Each row was made from one small tree. The marks that hang from a mark follow it in brackets, in alphabetical order. Every link used is in the known rows. Write each row's tree.
Known rows:
tudezi[debipek tupo[dafo mufero]]: [ 2.83  0.36 -1.41  2.06 -0.42  1.74  1.93  1.27 -1.11  3.14  0.15 -1.74
  1.41  0.88 -0.39  0.74  2.50 -0.42 -0.37 -3.40  1.96 -6.25 -0.80 -3.87]
tupo[dafo[debipek]]: [ 1.81 -0.39 -0.02  1.02  1.08  1.57  0.96  0.87  0.98  3.90  0.12 -0.65
  0.40  0.49 -1.22  0.11 -0.36  0.33 -0.55 -5.03  3.53 -1.61 -1.18 -3.44]
debipek[dafo leda[tupo[mufero]]]: [-0.92 -0.32  1.62  1.08  1.40  3.27  4.26  2.42  2.73  3.63  0.67 -0.42
  2.59 -0.09 -2.37  0.29  4.56  0.89 -2.85 -4.26 -1.28  3.44 -1.90  0.23]
dafo[debipek tupo[mufero]]: [-1.00  1.66  0.82  1.42  0.79 -0.65 -1.78 -0.55  0.84  5.28  0.82 -2.78
  1.43 -4.63 -1.34  0.16 -0.03 -0.86 -2.59 -6.38  1.72 -0.19 -0.38 -3.42]
tupo[dafo mufero[debipek[leda]]]: [ 2.45 -0.99 -1.01  1.35  1.65  2.34  5.73  2.31  2.78 -1.63 -0.29 -1.62
  0.95 -1.58 -3.01 -0.01  2.95  1.19 -0.71 -0.82  0.38 -1.24 -3.91  2.58]
mufero[debipek garo tupo]: [ 1.45 -0.39 -0.36  0.27 -0.76  3.72  2.06 -0.14  2.92 -0.12 -0.69  0.16
 -0.52 -5.59 -0.20  0.23 -0.20 -0.34 -0.94  0.20 -0.79 -5.89 -1.40  2.94]
debipek[dafo[tupo] leda]: [-1.84 -1.28  2.23  0.56  1.47  2.59  4.72  2.38  2.22  4.78  0.55 -1.20
  1.88  1.73 -1.43 -0.09  2.24  0.53 -1.95  0.48 -2.52  0.98 -1.18  2.11]
dafo[debipek[leda]]: [-0.31 -0.24  1.07  0.69  0.93  1.08  0.45  0.93  2.04  3.78  0.05  0.20
  0.98 -0.49 -1.71  0.27  1.11 -0.23 -0.18 -4.12  0.88  2.23 -0.76 -1.74]
leda[tupo[dafo mufero[debipek]]]: [ 1.92  0.54  0.36  2.03  1.04  2.16  3.51  0.85  1.58  0.94  0.50 -2.49
  0.81 -5.31 -1.49  0.45  1.75  1.37 -1.71 -2.04  1.60 -5.59 -2.45 -0.93]
leda[tupo[mufero[debipek]]]: [-0.25  1.61  0.94  1.17  0.17  0.88  1.50 -0.13  1.53  0.45  0.51 -1.97
  0.63 -7.53 -0.58  0.52  1.53  0.56 -1.36 -2.10  0.41 -3.63 -1.09 -0.70]
tudezi[debipek tupo]: [ 0.24  0.71  0.38  0.92 -1.58  1.08  0.22  0.38 -1.50  3.42  0.06 -0.46
  0.48  0.00  1.57  0.94  0.91 -1.10  1.13 -0.58  0.43 -6.62  1.57 -3.51]
mufero[debipek]: [ 0.18  0.33  0.40 -0.04 -0.18  0.44  2.36  0.29  1.11 -1.33 -0.29 -0.74
 -0.54 -3.86  0.44  0.06 -0.33  0.05  0.43  0.75  0.38 -3.55 -0.66  1.20]
tudezi[debipek[dafo leda]]: [-0.10 -1.40 -0.10 -0.30  1.22  4.00  4.88  3.11  1.09  2.71 -0.11  0.91
  1.25  3.95  0.12  0.52  3.02 -0.46 -0.07 -1.25 -1.26  0.86 -0.63  0.86]
tudezi[debipek[leda] tupo]: [ 0.13 -0.25  0.78  1.34 -0.71  2.09  1.65  1.51 -0.25  3.91  0.00 -0.02
  1.31  1.25  0.17  0.98  2.88 -0.82  1.24  0.11 -1.05 -4.65  0.78 -1.85]
tupo[dafo[debipek[leda]] mufero[garo]]: [ 2.92 -0.84 -1.86  1.93  1.53  3.19  0.34  1.46  3.84  4.58 -0.39 -1.25
  2.17 -0.68 -5.07 -0.34  2.49 -0.45 -2.29 -6.22  1.76  1.45 -3.71 -1.55]
tudezi[debipek[leda] tupo[dafo]]: [ 2.34 -1.50  0.11  2.12  0.20  3.55  3.65  2.50  0.07  4.54 -0.06 -0.62
  1.39  3.30 -0.76  0.98  3.18  0.07  0.90  0.56  0.04 -6.56 -0.60 -1.89]
debipek[leda[tupo[dafo]]]: [ 1.33 -1.60  1.47  2.01  1.89  3.59  2.87  2.00  1.77  3.69  0.58 -0.71
  1.32  1.07 -2.16  0.54  2.76  1.69 -1.10  0.41 -0.80 -2.07 -1.66 -0.53]
dafo[tupo]: [-1.08  0.20  1.27  0.74  0.41 -0.17 -0.31 -0.21 -0.17  2.91  0.62 -1.93
  0.55 -1.90 -0.03  0.07 -0.55 -0.05 -1.16  1.35 -1.17 -2.63  0.36 -0.10]
dafo[debipek[leda] tupo[mufero]]: [-1.17  0.61  1.22  1.84  1.47  0.51 -0.22  0.58  2.14  5.70  0.74 -2.48
  2.19 -3.36 -2.77  0.23  1.75 -0.49 -2.45 -5.79  0.02  1.72 -1.40 -1.85]
leda[tupo[dafo mufero[debipek garo]]]: [ 2.74  0.29 -0.89  1.98  0.70  3.63  1.77  0.48  2.97  1.95  0.01 -2.68
  1.23 -6.69 -2.87  0.03  1.69  0.51 -2.22 -1.13  0.91 -6.64 -3.10 -0.67]

Write each row's tree:
[ 2.58 -0.83 -0.95  2.38  0.27  2.89  3.33  2.48  0.26  3.54  0.04 -1.31
  2.04  2.35 -1.85  0.86  4.25 -0.08 -0.18 -2.52  0.33 -4.33 -1.63 -2.07]
tudezi[debipek[leda] tupo[dafo mufero]]
[ 3.09  0.27 -2.29  1.64  0.78  2.05 -1.00  0.42  2.46  4.27 -0.30 -1.55
  1.48 -2.03 -3.72 -0.46  0.71 -0.74 -2.18 -6.89  3.11 -0.64 -2.68 -3.30]
tupo[dafo[debipek] mufero[garo]]
[-0.45 -0.68  2.02  0.96  0.80  5.74  5.17  2.42  4.95  4.39 -0.20 -0.59
  1.75 -3.92 -2.43 -0.01  2.96  0.38 -1.76  0.38 -1.90 -3.56 -2.34  2.17]
mufero[debipek[dafo leda[tupo]] garo]
[ 0.29  0.08 -0.30  0.68  0.68  1.08  3.73  1.30  2.73 -2.11 -0.24 -1.12
  0.87 -3.58 -2.07  0.04  2.64  0.18 -0.70 -1.09 -0.61  0.44 -2.54  2.75]
tupo[mufero[debipek[leda]]]
[ 3.59 -2.64 -0.70  1.28  0.92  6.15  5.55  2.07  4.45  0.73 -0.74  0.05
  0.28 -2.18 -2.54  0.28  1.93  0.79 -1.18  1.32 -1.11 -5.67 -3.73  4.42]
mufero[debipek[leda] garo tupo[dafo]]
[ 3.67 -1.67 -1.14  0.83  0.19  5.03  4.02  0.94  2.98  0.34 -0.70 -0.37
 -0.40 -3.50 -1.13  0.22  0.09  0.53 -1.16  0.38  0.23 -7.70 -2.81  2.84]
mufero[debipek garo tupo[dafo]]
[ 2.51 -1.18  0.32  1.09  0.95  3.24  2.34  0.91  1.33  4.27  0.17  0.55
  0.09 -0.36 -0.36  0.78 -0.09  0.68 -1.58 -6.50  2.97 -2.67 -1.34 -2.08]
mufero[tupo[dafo[debipek]]]
[-0.85  0.27  1.03  1.43  1.11  0.97  3.24  0.93  2.50  0.87  0.34 -3.03
  1.43 -5.43 -2.09  0.09  2.17  0.19 -1.68  0.69 -1.67 -1.99 -2.15  2.76]
dafo[tupo[mufero[debipek[leda]]]]
[ 2.70 -2.51  0.48  1.12  1.31  4.93  7.29  2.44  2.96 -0.36 -0.31  0.21
 -0.04 -0.92 -1.12  0.74  2.04  1.67 -0.66  0.38 -0.52 -4.55 -3.06  4.08]
mufero[debipek[leda] tupo[dafo]]
[ 1.25  0.96 -1.83  0.51 -0.45  1.13  0.38 -0.41  2.70 -1.32 -0.73 -1.69
  0.57 -6.08 -2.14 -0.44  0.73 -0.95 -0.82 -1.00  0.10 -2.53 -2.25  1.55]
tupo[mufero[debipek garo]]
[ 3.38 -1.26 -0.86  1.24  0.50  4.39  0.73  0.53  2.73  5.41 -0.28  0.27
  0.46 -1.46 -1.72  0.33 -0.30 -0.18 -1.96 -5.70  2.20 -3.78 -1.90 -1.66]
mufero[garo tupo[dafo[debipek]]]
[-0.41  0.32  1.87  1.21 -0.61  2.62  7.90  2.81  3.44  2.34 -0.22 -1.05
  2.30 -1.79 -2.14  0.02  4.36  0.41 -1.01 -3.07 -0.08 -1.68 -2.35  1.55]
tudezi[tupo[mufero[debipek[dafo leda]]]]
[-0.83  1.08  1.71  0.78  0.52  2.66  5.11  1.45  2.47  2.02  0.48 -1.45
  1.37 -5.18 -0.73  0.29  2.58  0.76 -2.34 -3.98  0.74 -2.11 -1.75 -0.22]
leda[tupo[mufero[debipek[dafo]]]]
[ 0.76 -0.84 -0.38  0.40  0.19  3.06  2.32  1.00  3.80  0.01 -0.91 -0.57
  0.53 -3.85 -2.47 -0.30  1.33 -0.48  0.01  2.46 -1.70 -2.75 -2.18  3.24]
mufero[debipek[leda] garo]
[ 2.51 -2.11  0.75  1.35  1.67  4.37  3.70  2.08  2.73  4.57  0.13  0.76
  0.72  1.21 -1.80  0.88  1.78  0.94 -1.32 -5.58  1.42 -0.66 -2.10 -0.48]
mufero[tupo[dafo[debipek[leda]]]]
[ 0.10  1.09 -0.69  1.16 -0.03  1.01  0.19 -0.64  2.48  1.55 -0.07 -3.61
  1.10 -8.08 -2.10 -0.42  0.16 -0.96 -2.21  0.50 -0.82 -5.14 -1.85  1.35]
dafo[tupo[mufero[debipek garo]]]
[-0.26 -0.32  0.45  1.19  1.00  4.60  2.54  2.04  4.08  4.99  0.13 -0.59
  3.09 -1.27 -3.76 -0.19  4.56  0.08 -3.23 -3.40 -1.96  2.28 -2.52  0.68]
debipek[dafo leda[tupo[mufero[garo]]]]
[-1.11 -0.15  0.67  0.13  0.80  2.58  2.92  1.87 -0.44  5.23  0.57 -1.47
  0.88  0.76  1.39  0.51  0.62 -0.77 -1.29 -0.77 -0.93 -3.81  0.64 -1.03]
tudezi[debipek[dafo[tupo]]]
[ 1.59  0.78  0.58  2.40  1.45  1.72 -0.01  0.55  1.31  5.65  0.88 -1.83
  1.56 -3.47 -2.23  0.56  1.43  0.71 -2.41 -8.11  3.41 -1.74 -1.56 -5.38]
leda[tupo[dafo[debipek] mufero]]
[ 0.19 -0.81  1.39 -0.46 -0.08  4.05  7.40  1.99  2.55  0.47 -0.21  0.82
 -0.17 -2.07  1.06  0.48  0.96  0.72 -1.23 -2.60  0.07 -3.21 -1.38  3.34]
mufero[debipek[dafo] tupo]
[-1.37 -0.91  2.72  0.77  1.32  4.01  4.59  2.61  2.49  4.56  0.63  0.38
  1.99  0.89 -1.29  0.36  3.50  1.07 -1.65 -1.46 -1.82  1.23 -0.97  0.41]
debipek[dafo leda[tupo]]
[ 2.41 -0.99 -0.81  2.39  1.67  4.36  0.97  1.37  3.34  3.65  0.17 -1.72
  2.50 -1.58 -4.64  0.06  3.85  0.67 -2.72 -1.72 -1.05 -1.18 -3.30 -0.14]
debipek[leda[tupo[dafo mufero[garo]]]]
[ 1.88 -0.06  0.81  2.91  0.39  1.89  2.80  1.94  2.31  6.22  0.22 -1.41
  2.50  0.16 -3.58  0.34  3.33  0.29 -1.16 -7.53  2.68 -1.31 -2.22 -3.83]
tudezi[tupo[dafo[debipek[leda]] mufero]]
[ 0.26  0.12 -0.25  1.71  0.67  2.91 -1.15  0.32  3.07  3.24  0.16 -1.16
  2.26 -3.62 -3.72  0.08  3.53 -0.25 -2.36 -1.46 -2.13  0.62 -1.95 -0.07]
debipek[leda[tupo[mufero[garo]]]]
[ 2.16 -0.40  0.58  2.42  0.04  2.30  6.18  2.35  2.61  1.08 -0.21 -2.01
  1.74 -1.96 -2.93  0.21  3.67  0.98 -0.51 -1.30  0.94 -5.13 -3.07  0.68]
tudezi[tupo[dafo mufero[debipek[leda]]]]
[-0.40  0.47 -0.01  1.93  1.14  1.68 -1.92  0.20  3.45  6.95  0.28 -2.73
  2.52 -4.85 -4.14 -0.23  1.70 -1.36 -2.92 -4.81 -0.59  0.53 -2.05 -1.34]
dafo[debipek[leda] tupo[mufero[garo]]]
[-0.31 -0.27  0.37  0.16  1.07  2.77  7.27  2.95  3.66 -0.56 -0.32 -0.59
  1.60 -1.35 -2.05 -0.21  3.65  0.51 -1.28 -2.69 -0.51  2.18 -3.21  3.68]
tupo[mufero[debipek[dafo leda]]]
[ 3.37 -0.17 -2.52  1.18  0.42  2.70  2.52  0.64  2.81 -0.59 -0.71 -2.23
  0.59 -4.07 -2.96 -0.54  1.10 -0.06 -1.35 -0.82  1.23 -4.37 -3.57  1.25]
tupo[dafo mufero[debipek garo]]
[ 2.29  0.29 -1.04  1.40  1.21  0.75  0.68  0.76  1.15  3.06  0.17 -1.47
  1.05 -0.86 -2.30  0.06  0.77  0.10 -1.67 -7.74  3.95  0.59 -2.08 -3.70]
tupo[dafo[debipek] mufero]
[-0.46  0.27 -0.50  0.68  0.53  2.25  1.35  0.79  2.41  4.52  0.18 -2.47
  2.29 -1.96 -2.46 -0.72  1.46 -0.75 -3.74 -2.48 -1.17  0.02 -1.86  0.71]
debipek[dafo[tupo[mufero[garo]]]]
[ 3.21 -1.12 -2.13  1.54  1.20  3.71  3.96  1.82  4.22 -0.43 -0.85 -1.91
  1.35 -2.67 -4.32 -0.46  2.87  0.26 -1.34 -0.03 -0.29 -2.51 -4.61  3.03]
tupo[dafo mufero[debipek[leda] garo]]
[-1.44 -0.15  2.35  1.51  1.47  1.06  0.12  0.68  1.94  6.74  0.67 -1.73
  1.43 -2.35 -1.84  0.33  0.57 -0.28 -1.22 -2.57 -0.37 -0.35 -0.23 -1.78]
dafo[debipek[leda] tupo]
[ 2.56 -0.13 -1.41  1.05  0.84  1.22  4.17  1.11  1.35 -1.78 -0.23 -1.96
  0.25 -2.75 -1.52 -0.06  1.07  0.83 -0.80 -1.68  1.91 -3.21 -2.94  1.02]
tupo[dafo mufero[debipek]]
